What can hang from each mark
j_442: j_253 j_569 j_812 j_994
j_253: j_746
j_569: j_87 j_304 j_442 j_444 j_469 j_609 j_648 j_871
j_87: j_569
j_994: j_442
j_812: j_442 j_746
j_648: j_569 j_994
j_746: j_253 j_569 j_994
j_871: j_569

Every row comes from one small tree of marks. The marks that hang from a mark follow it in brackets, in the order of their numbers. Every link used is in the known rows. Which tree was each row made from?
In the rows, zero is written as 128.
Known rows
j_253(j_746(j_569(j_609) j_994(j_442))): [125 119 130 155 143 174 152 162  96 144 112 139  95 161 112 138 121 109
 121 154 121 112 107 141 151 163 152 112 128 138 109 121 118]
j_253(j_746(j_994(j_442(j_569(j_87 j_609))))): [126 115 131 155 158 169 150 138 107 160 119 131  94 157 113 131 137 117
 120 123 111  96 109 134 169 154 161 112 129 145 138 143 108]
j_442(j_253 j_569): [133 136 119 134 153 115 112 140 111 130  88 128 100  99 125 133 116 169
 107 133  91 151 152 113 141 146 153 144 114  93 168 153 136]
j_569(j_87 j_304 j_442(j_812) j_469): [ 33  73 173 153 154 157 109 123 159 141 151 145  44 118 155 105 152 136
 139  96 123  93  93 141 167 125 176 155 122  89 212 142 119]
j_746(j_253 j_569(j_609 j_871) j_994(j_442)): [152 121 145 128 174 167 117 193 122 112 107 179  79 121 135 153 100  98
  90 190 123  95 106 155 152 197 140 125 104 134 133 118 147]
j_746(j_569(j_304 j_442)): [ 77  90 145 154 148 150 119 156 125 116 133 142  85 117 124 135 119 118
 157 141 121 124 118 128 152 141 143 138 115  93 129 117 137]
j_648(j_994(j_442(j_569))): [145 140 150 150 169 141 111 151  94 150 116 112  98 111 121 141 112 168
 126 127 108 123 127 101 162 145 140 124 140 132 156 148 125]
j_812(j_442(j_569(j_444 j_469) j_994) j_746): [121 112 122 122 155 139 109 177 120 160 153 153  59 108 144  81  86 144
 156  99 121 110 123 135 182 117 191 113 154 110 175 139 107]
j_648(j_569): [109 143 129 127 135 116 138 150 119 140 112 135 107 124 133 130 115 153
 127 133 117 133 145 115 142 105 125 142 115 128 133 145 128]
j_746(j_253 j_569(j_87 j_304 j_442 j_871) j_994): [114  81 159 155 198 178 101 177 156  86 121 191  52 114 124 151 130  85
 137 169 116  76  77 153 171 173 155 139  90 121 140 121 141]
j_87(j_569(j_444 j_469 j_609)): [ 94 114 154 128 112 129 130 164 138 153 147 138  45 116 186 100 111 162
  97 127 160 111 150 192 161 132 181 106 118  87 170 118 107]
j_812(j_746(j_253 j_569(j_442) j_994)): [132 114 123 154 128 156 114 185 119  97 116 167  92 129 117 132 105 117
 129 183 118 122  83 145 157 136 175 120 132 133 115 133 136]
j_746(j_569): [112 121 137 132 120 140 125 163 109 119 114 126 112 118 122 147 118 131
 128 155 124 144 141 132 132 133 131 130 125 103 116 116 136]
j_871(j_569(j_648)): [ 90 103 133 132 123 141 138 148 128 145 130 141 128 133 114 136 115 157
 112 125 125 106 144 143 130 112 133 143 122 120 127 142 118]
j_746(j_253 j_569(j_87 j_648 j_871)): [111 107 138 143 145 155 116 162 138  91 100 158  88 127 124 159 115 124
  93 166 128  87 114 186 161 124 133 161  97 103 135 103 148]
j_569(j_87 j_304 j_442 j_609 j_871): [ 45  69 146 152 206 163 125 102 185 128 154 162  56 123 148 100 129 105
 113  79 154  43  88 157 185 146 157 120 102 130 181 119 108]
j_442(j_253 j_569(j_304 j_469 j_609) j_994): [112 100 130 146 189 116  98 160 139 160 113 144  40  78 175  91 115 181
 105 116 103 109 132 129 155 176 203 142 125  97 210 154 128]
j_994(j_442(j_253 j_569(j_444 j_469) j_812(j_746))): [103 118 146 141 135 135 100 152  84 160 109 141  58 110 143 107 103 162
  89 143  92 142 147 114 171 136 177 151 130  63 218 169 135]
j_648(j_569(j_87 j_469 j_871) j_994): [111 150 168 150 184 151 116 152 151 144 107 141  49  98 150 115 110 184
 100 100 136  95 115 137 169 105 146 146 103 151 166 142 102]
j_253(j_746(j_994(j_442(j_569(j_304 j_648))))): [125 112 121 168 165 172 146 135 102 161 123 151  94 165 115 128 130 113
 142 131  98  88  95 128 157 158 152 129 128 139 120 139 116]
j_253(j_746(j_994(j_442(j_569(j_648))))): [140 127 124 165 150 172 155 141  94 157 119 141 106 166 108 134 120 118
 136 131 103  97 106 135 155 152 148 125 127 143 124 138 116]
j_569(j_304 j_442 j_609 j_648(j_994)): [ 47  86 131 183 172 146 138 127 147 145 145 154  57 138 150 102 111 164
 136 107 164  52  67 173 161 147 164 124 147 132 169 111 108]
j_442(j_253 j_812(j_746)): [ 99 137 109 130 135 112  91 121  97 118  86 145  98 140 131 108 129 159
  93 151 102 154 114 102 134 130 168 142 145  97 174 154 143]
j_569(j_304 j_442 j_444 j_469 j_871): [ 87  79 175 160 181 170 121 124 193 136 174 186  38 104 162  77 102  96
 139  89 166  75 100 168 165 141 153 143  72  98 177 117 104]
j_994(j_442(j_812)): [110 129 147 122 138 135 117 132  86 147 125 126 116 141 126 134 125 126
 117 140 102 129 137  98 144 145 125 141 139 103 172 142 146]
j_746(j_253 j_569(j_87 j_609)): [ 97  98 133 126 117 127 114 173 136 102  95 132  90 119 133 162 136 137
  88 173 131 121 124 174 158 129 154 134 119  98 141 118 145]
j_253(j_746): [130 135 113 145 134 138 144 110 123 132 113 123 131 165 108 125 135 115
 126 117 122 127 111 129 138 122 141 130 115 141 104 126 117]
j_746(j_253 j_569(j_442 j_444 j_469 j_609)): [ 98  96 162 141 108 134 134 191 157 110 120 156  59 105 149 128  97 135
 105 167 164 120 125 207 159 137 169 140  95  76 168 110 130]
j_871(j_569(j_469 j_609)): [ 84 106 144 114 122 140 131 155 156 161 134 134 104 112 147 117 117 167
  84 114 141 119 143 150 129 126 158 127 117 126 147 152 106]
j_87(j_569(j_442(j_994) j_609)): [104 116 150 137 157 123 134 161 118 130 148 128  73 128 154 105 102 154
 123 116 132  96 141 156 172 151 186 103 128 118 179 114 125]

Write each row's tree
[ 96  82 155 158 150 162 140 119 156 128 145 165  67 134 135 112 116 115
 108 107 171  47 124 205 173 106 133 136 103 100 176 104 106]  j_569(j_87 j_444 j_648 j_871)
[ 99 123 133 134 167 124 120 153  83 149 108 133  94 127 151 122 122 177
 130 134 105 105 149 121 150 153 180 143 147  95 212 144 147]  j_442(j_569(j_648) j_812 j_994)
[106 137 116 118 165 138 128 153 106 150 126 140  93 127 121 128 100 163
 159 103 120 105 121 130 152 135 136 130 151 121 155 122 117]  j_812(j_442(j_569(j_648(j_994))))
[103  82 159 160 174 114 102 160 125 125 149 157  34 115 147  97 113 137
 150 129 119 102 135 145 183 149 188 122 111  72 189 125 131]  j_87(j_569(j_304 j_442(j_253 j_994) j_444))
[ 88 107 146 151 123 159 139 149 131 158 129 124  73 102 153 127 121 177
 113 106 121  94 138 175 162 113 161 150 128  98 184 139 113]  j_442(j_569(j_87 j_469 j_648))
[ 70  90 149 135 130 131 115 155 149 163 155 148  25 115 199  95 124 151
 108 128 154 101 132 179 165 139 183 110 117  81 163 121 109]  j_87(j_569(j_304 j_444 j_469 j_609))
[111  86 132 168 226 142  94 138 131 135 110 161  44  95 141 106 117 156
 115 106  91  61 125 137 181 160 178 156 112  98 210 139 135]  j_442(j_253 j_569(j_87 j_304 j_648 j_871) j_994)
[ 27  47 187 141 144 152 110 146 163 155 153 154  47 109 138 113 146 144
 127 106 135  97 133 145 170 111 180 146 103  70 203 163 105]  j_871(j_569(j_87 j_304 j_442(j_812) j_444 j_469))
[ 64  92 146 149 156 156 126 147 161 158 157 175  13 126 204  83  98 147
  92 117 168  55 119 211 169 145 175 123 101  88 170 101 107]  j_87(j_569(j_304 j_444 j_469 j_609 j_648 j_871))
[146 112 158 159 150 163 132 174 107 157 129 163  60 113 135 121 100 142
 125 148 107  98 127 153 151 169 153 137 127 104 184 145 120]  j_746(j_994(j_442(j_253 j_569(j_444 j_469 j_648))))
[110 140 112 119 151 134  99 156  93 130  89 155  96 130 147 134 135 157
 109 172  96 141 111 104 151 147 188 125 143 113 169 172 146]  j_442(j_569 j_812(j_746(j_253 j_994)))
[140 125 135 156 140 143 124 143  87 135 102 126 103 141  95 135 110 121
 109 141  86 137 134 114 155 143 132 151 116 102 139 133 140]  j_994(j_442(j_253(j_746(j_569))))
[ 75 109 139 132 144 130 112 141 119 125 112 145 108 129 103 120 115 163
 104 128 103 137 138 103 147 120 168 142 120 103 171 168 127]  j_871(j_569(j_442(j_253 j_812(j_746))))
[111 130 153 156 164 106 122 170 105 161  99 141  45 111 136 120  93 190
  96 140 136 115 137 132 176 125 150 130 127 112 186 147 114]  j_648(j_569(j_444 j_609) j_994(j_442(j_253)))
[ 85  98 153 151 170 128 109 165 142 141 148 148  23 106 181  84 105 167
 117 111 119  92 121 158 170 165 203 126 118  96 200 125 124]  j_87(j_569(j_304 j_442(j_253 j_994) j_469 j_609))
[ 73 101 146 155 201 159 118 118 193 135 142 179  34 103 170  70  97 132
  92  88 146  73  88 163 152 170 166 147  84 119 190 122 110]  j_569(j_304 j_442(j_253) j_469 j_609 j_871)
[102  84 155 144 145 129 119 185 138  94 113 136  78 112 124 147 121 131
 111 158 132  98 121 175 178 139 178 133 116 101 175 114 146]  j_746(j_253 j_569(j_87 j_442(j_994) j_609))
[118  96 143 148 163 128 104 145 103 156 122 142  67 103 128 126 115 136
 121 137  89 125 148 108 170 152 145 145 115  70 184 157 137]  j_994(j_442(j_253 j_569(j_304 j_444)))
[125 128 117 139 162 105  82 138  94 119  94 145  90 130 133  93 122 159
 107 149  95 137 117  99 143 144 191 138 156 106 198 150 151]  j_442(j_253 j_812(j_746) j_994)
[119 114 141 156 129 171 142 186 103 125 123 160  88 132 127 145 112 130
 146 176 130 101 113 165 128 158 139 126 139 121 117 109 129]  j_746(j_569(j_648) j_994)
[ 86  71 194 164 115 154 144 144 171 136 167 138  50 106 136 102 121 129
 136  95 164  90 127 197 180  98 166 137 107  84 207 125  96]  j_569(j_87 j_442 j_444 j_469)
[ 60  84 174 162 128 153 150 168 159 160 149 152  57 115 141 103  92 189
 102 107 178  75 127 200 159 118 177 129 118 107 186 133  85]  j_871(j_569(j_442 j_444 j_469 j_609 j_648(j_994)))
[ 96 103 163 140 110 158 123 168 132 129 124 121  76 100 139 139 126 143
 116 138 128 126 137 163 150 116 148 142 122  94 146 120 122]  j_746(j_569(j_87 j_469))
[ 92 111 123 125 200 149 115 144 133 151 137 171  58 122 135 113  97 139
 161  96 138  80 109 139 170 144 140 130 128 107 162 118 110]  j_812(j_442(j_569(j_304 j_444 j_648(j_994) j_871)))
[ 89 157 141 160 174 113 110 154  98 127  82 144  64 124 120 115 100 201
 119 133 111 136 108  97 166 112 169 145 132 128 182 158 125]  j_648(j_569(j_442(j_253 j_812(j_746))) j_994)
[ 90  95 114 126 136 121 104 167 141 112 102 153  86 120 148 150 134 126
 104 183 127 125 107 148 143 152 151 138 114 100 117 121 153]  j_746(j_253 j_569(j_304 j_609))
[118 118 154 151 188 174 133 173 132 104 113 177  62 115 128 124  91 119
 115 151 140  96 108 158 146 193 155 117 106 126 154 111 123]  j_746(j_569(j_442(j_253) j_609 j_871) j_994)
[ 37 123 148 133 189 143 130 137 161 154 127 176  40 118 180  89 102 154
 105 103 140  88 113 134 160 138 159 153  92 118 192 143 117]  j_648(j_569(j_304 j_442(j_812) j_469 j_609 j_871))
[141 124 136 159 143 174 143 159  90 138 112 140 103 162 100 144 121 100
 138 156 106 120 109 127 149 158 144 122 123 134  99 123 125]  j_253(j_746(j_569 j_994(j_442)))
[ 68  82 129 169 196 151 123 117 167 150 141 185  35 132 174  90 109 141
 105 116 194  35  81 192 164 151 153 113 119 121 163  99 100]  j_569(j_304 j_444 j_609 j_648(j_994) j_871)
[104 124 138 156 150 149 139 143  98 121 106 126 105 159 102 130 123 121
 141 134 115 128 120 127 155 140 167 136 116 113 138 118 130]  j_253(j_746(j_569(j_442(j_812 j_994))))
[ 57  56 161 147 173 165 114 118 204 159 161 172  14 103 191  82 135 115
  90  93 183  49 103 198 175 134 169 122  97 101 192 119  90]  j_569(j_87 j_304 j_444 j_469 j_609 j_871)
[ 90 146 165 148 213 151  93 153 120 167 111 160  37 111 166 110 105 170
 109 119 110 102 103  92 165 139 142 158 109 133 178 156 125]  j_648(j_569(j_304 j_469 j_871) j_994(j_442(j_812)))
[ 81  64 172 152 173 170 104 120 196 146 162 172  27 101 171  92 137 102
 116  95 160  67 106 176 173 123 154 140  87  96 176 122  99]  j_569(j_87 j_304 j_444 j_469 j_871)
[ 90 119 109 158 118 154 160 138 110 136 103 130 106 168 118 133 117 134
 111 138 140 109 113 169 146 130 150 130 125 121 106 103 116]  j_253(j_746(j_569(j_609 j_648)))
[ 39  81 161 141 134 151 137 140 125 137 133 137  99 140 105 137 129 163
 116 110 124  86 139 149 161 105 157 149 125  97 187 149 118]  j_871(j_569(j_87 j_442(j_812) j_648))
[ 36  46 155 167 161 176 134 120 198 165 164 184   5 119 195  79 121 131
  89  92 191  17  93 234 178 127 166 135 106  95 199 102  90]  j_569(j_87 j_304 j_444 j_469 j_609 j_648 j_871)
[ 80  65 141 137 163 139  98 159 168 106 110 173  44 110 152 142 136 105
  89 166 156  86 109 185 178 141 158 134  89  82 151 109 134]  j_746(j_253 j_569(j_87 j_304 j_444 j_609 j_871))
